Every row comes from one small tree of marks. The marks that hang from a mark follow it in brackets, in alphabetical order. Every link used is in the known rows. Which tree was each row made from?
(in the rows, 128 means zero)
Known rows:
D{A X Z{J{Y}}}: [125 125 130 139 125 122 131 119 129 139 109 128 127 124 146 128 201 128 126 136 111 136 110 126 128 121 128 137]
X{D{A Z}}: [125 133 126 136 130 126 136 126 130 141 112 124 123 123 134 138 160 123 127 135 125 127 128 125 127 120 127 140]
D{A X Z{L{Y}}}: [120 132 128 132 125 118 130 118 132 144 111 126 132 124 145 128 187 125 124 129 103 130 113 130 131 123 136 136]
Y{J}: [124 130 127 129 124 137 127 129 127 121 134 128 130 127 125 128 104 127 129 134 128 130 124 124 129 121 129 129]
Z{D{X} J{Y} L}: [124 129 132 121 141 119 127 114 124 120 121 118 131 124 138 128 97 134 121 121 123 137 121 127 127 122 116 130]
L{N Y{J{A}} Z{D}}: [117 129 133 118 119 143 134 129 140 123 123 134 142 128 126 146 97 118 121 147 127 137 104 123 133 115 110 117]
Z{L}: [125 131 126 120 132 118 127 124 127 126 130 124 132 126 131 125 106 127 125 119 122 125 129 128 130 132 131 131]
J{A{D{X}} Y Z}: [128 130 124 124 113 125 133 128 128 133 117 128 128 127 130 123 144 126 117 137 122 138 112 126 131 127 112 128]
N{L{Y Z{D{X} J}}}: [129 126 136 126 126 136 132 123 123 125 123 128 133 125 134 134 133 123 134 141 138 130 124 127 128 115 105 125]
Z{D{A} J{Y} L{N}}: [120 127 128 119 142 115 132 115 128 114 118 126 131 122 136 133 87 130 120 133 120 136 115 123 131 128 116 133]
N{L{Z{J{A{D}}}}}: [133 127 133 125 124 132 130 127 118 123 129 131 130 120 130 127 130 122 135 146 138 129 124 125 128 123 111 130]
A{D}: [135 135 130 127 128 129 126 128 127 125 132 124 130 120 120 119 101 128 128 139 132 133 126 129 131 134 130 135]
N{L{Z}}: [132 125 131 128 121 131 132 128 122 127 131 133 131 125 130 130 139 122 134 139 137 123 126 126 129 123 111 127]
N{L{Y{J{A}} Z}}: [126 127 132 123 117 140 132 129 122 126 126 132 133 128 132 133 129 119 132 145 135 127 123 124 130 117 109 126]
X{D{A{J} Z{L}}}: [124 136 126 132 131 121 136 123 130 141 112 122 122 120 133 132 152 123 126 134 122 129 126 125 131 124 130 147]
J{A Z{L}}: [120 132 122 117 123 117 132 127 130 131 122 127 129 126 131 127 136 123 123 129 119 130 121 127 127 123 125 125]
Z{D{X} J{A}}: [122 131 132 127 141 129 125 120 123 122 121 122 125 120 133 126 123 132 129 134 125 140 121 127 121 116 124 127]
Z{L{N Y{J}}}: [118 130 128 119 129 126 130 125 132 125 127 128 138 128 131 132 84 124 123 124 120 131 118 123 135 129 129 126]
Z{D}: [126 130 128 127 135 129 129 123 132 123 127 124 127 127 124 131 107 129 126 134 128 131 128 132 125 122 123 125]
Z{D{X} L}: [122 136 127 124 138 119 126 117 130 125 128 120 132 122 131 126 101 131 123 119 118 129 126 133 127 124 127 127]
Y{J{A{D}}}: [123 134 127 125 123 137 125 130 124 121 131 127 129 123 122 121 96 125 127 143 125 134 119 123 128 124 132 133]
L{N Y Z{D}}: [123 127 135 120 123 137 135 127 141 127 121 134 142 129 127 147 110 120 121 140 131 135 109 127 134 120 108 116]
X{D{A}}: [125 136 126 133 132 129 134 126 126 134 119 125 123 123 132 136 136 126 128 129 129 123 133 124 128 123 125 139]
X{D{A{J{Z}}}}: [125 138 125 133 129 128 137 126 127 136 116 125 119 121 128 132 145 125 129 133 131 128 130 124 131 123 124 143]
N{L}: [130 125 128 132 127 128 131 127 119 127 129 131 125 125 130 126 132 125 136 135 133 124 131 126 129 126 120 128]

Write each row's tree:
[126 126 129 125 127 120 130 123 135 139 116 122 134 130 135 132 146 122 124 131 118 131 120 129 129 124 132 131]
D{Z{L{Y}}}
[118 134 129 122 137 122 130 117 135 128 122 124 136 124 132 133 91 129 121 120 116 134 117 130 132 125 124 121]
Z{D{X} L{N Y}}
[126 132 123 118 115 117 132 125 128 132 118 125 130 126 133 121 130 125 115 131 118 136 113 126 133 129 114 131]
J{A{D{X}} Y Z{L}}
[121 138 127 133 123 120 132 122 127 133 120 130 123 118 135 117 175 130 128 126 113 132 117 130 134 128 131 139]
D{A{J{Z{L}}} X}
[127 126 134 125 131 132 133 126 136 119 128 134 138 121 125 141 108 124 127 140 133 137 109 124 129 120 111 120]
L{N Z{D J}}
[121 131 124 126 119 134 131 131 129 124 129 129 129 127 125 128 120 124 127 139 124 133 118 122 127 116 126 126]
Y{J{A Z}}
[126 136 125 126 119 125 131 129 129 132 123 127 127 120 125 120 142 126 126 138 123 136 117 128 128 124 125 127]
J{A{D{X}} Z}
[124 130 130 127 142 127 129 119 126 116 121 123 124 121 131 130 116 131 130 142 128 135 126 127 123 119 122 134]
Z{D{A} J}
[127 128 129 133 131 128 134 126 128 140 110 121 124 126 134 138 147 124 126 133 131 133 125 122 125 117 121 137]
X{D{Z{J{A Y}}}}
[119 133 123 121 121 129 130 129 129 123 129 127 131 126 127 127 108 124 125 135 121 132 119 122 127 118 127 127]
Y{J{A Z{L}}}
[126 126 124 130 119 123 137 122 135 129 116 129 127 132 133 135 152 129 118 132 123 133 116 129 130 120 106 125]
J{Y Z{D{A X}}}
[117 129 127 127 123 137 137 128 139 124 120 134 135 128 126 139 104 123 125 140 123 136 111 122 135 120 120 120]
L{N Y{J{Z{D{A}}}}}
[127 134 127 120 126 123 126 127 127 132 121 124 128 121 127 120 124 123 124 142 119 134 119 128 128 131 135 135]
J{A{D{Z{L}}}}
[128 126 134 121 127 132 131 123 129 120 123 128 133 126 133 139 131 125 123 143 133 133 118 127 126 119 105 131]
L{Z{D{A} J{Y}}}
[129 128 123 120 113 124 134 129 129 131 116 128 127 129 127 125 133 124 117 141 126 137 114 126 131 128 111 129]
J{A{D} Y Z}
[128 128 134 122 125 132 131 130 130 123 128 136 138 119 127 134 117 122 127 142 131 138 106 121 131 126 117 124]
L{N Z{J{A{D}}}}
[129 128 129 135 132 128 135 126 129 139 112 121 126 126 133 139 144 125 127 132 133 132 127 122 126 117 120 136]
X{D{Z{J{Y}}}}
[124 130 127 127 123 123 132 125 125 128 117 132 120 126 131 122 154 128 125 137 121 131 120 127 135 135 125 145]
D{A{J{Y}}}
[126 123 132 136 125 124 128 123 128 141 111 125 129 126 142 127 185 128 125 131 115 140 110 125 125 119 127 130]
D{X Z{J{A Y}}}
[121 132 126 121 139 118 130 120 134 121 128 125 133 123 126 131 77 128 122 126 119 131 120 129 130 128 125 124]
Z{D L{N}}
[124 131 123 124 130 118 136 123 138 125 126 127 132 124 125 133 108 126 124 129 124 132 119 128 129 122 119 119]
J{Z{D L{N}}}
[124 125 130 121 137 128 128 121 124 119 116 122 125 128 133 131 109 130 123 140 129 139 120 125 123 120 113 130]
Z{D J{A Y}}
[123 121 129 124 129 116 131 123 131 134 113 126 132 126 137 130 141 124 122 135 116 138 110 122 129 126 127 131]
D{Z{J{A Y} L{N}}}
[126 131 130 129 135 126 134 123 130 139 112 117 129 124 135 139 132 124 127 128 130 131 129 123 127 117 125 137]
X{D{Z{J L{Y}}}}
[124 126 123 126 123 117 137 121 138 128 119 128 133 130 132 134 121 128 116 123 120 134 112 127 133 124 107 120]
J{Y Z{D{X} L{N}}}
[128 129 127 119 119 127 128 128 123 128 119 128 126 129 129 122 118 126 117 139 124 135 118 125 132 135 118 135]
J{A{D} Y}
[127 129 127 122 118 122 127 125 126 136 114 125 129 127 134 121 138 126 115 136 116 137 111 127 132 133 122 135]
J{A{D{X Z{L}}} Y}
[128 131 133 126 123 133 129 125 134 128 130 128 135 125 128 136 135 125 124 133 129 130 119 132 126 118 113 123]
L{Z{D{X}}}
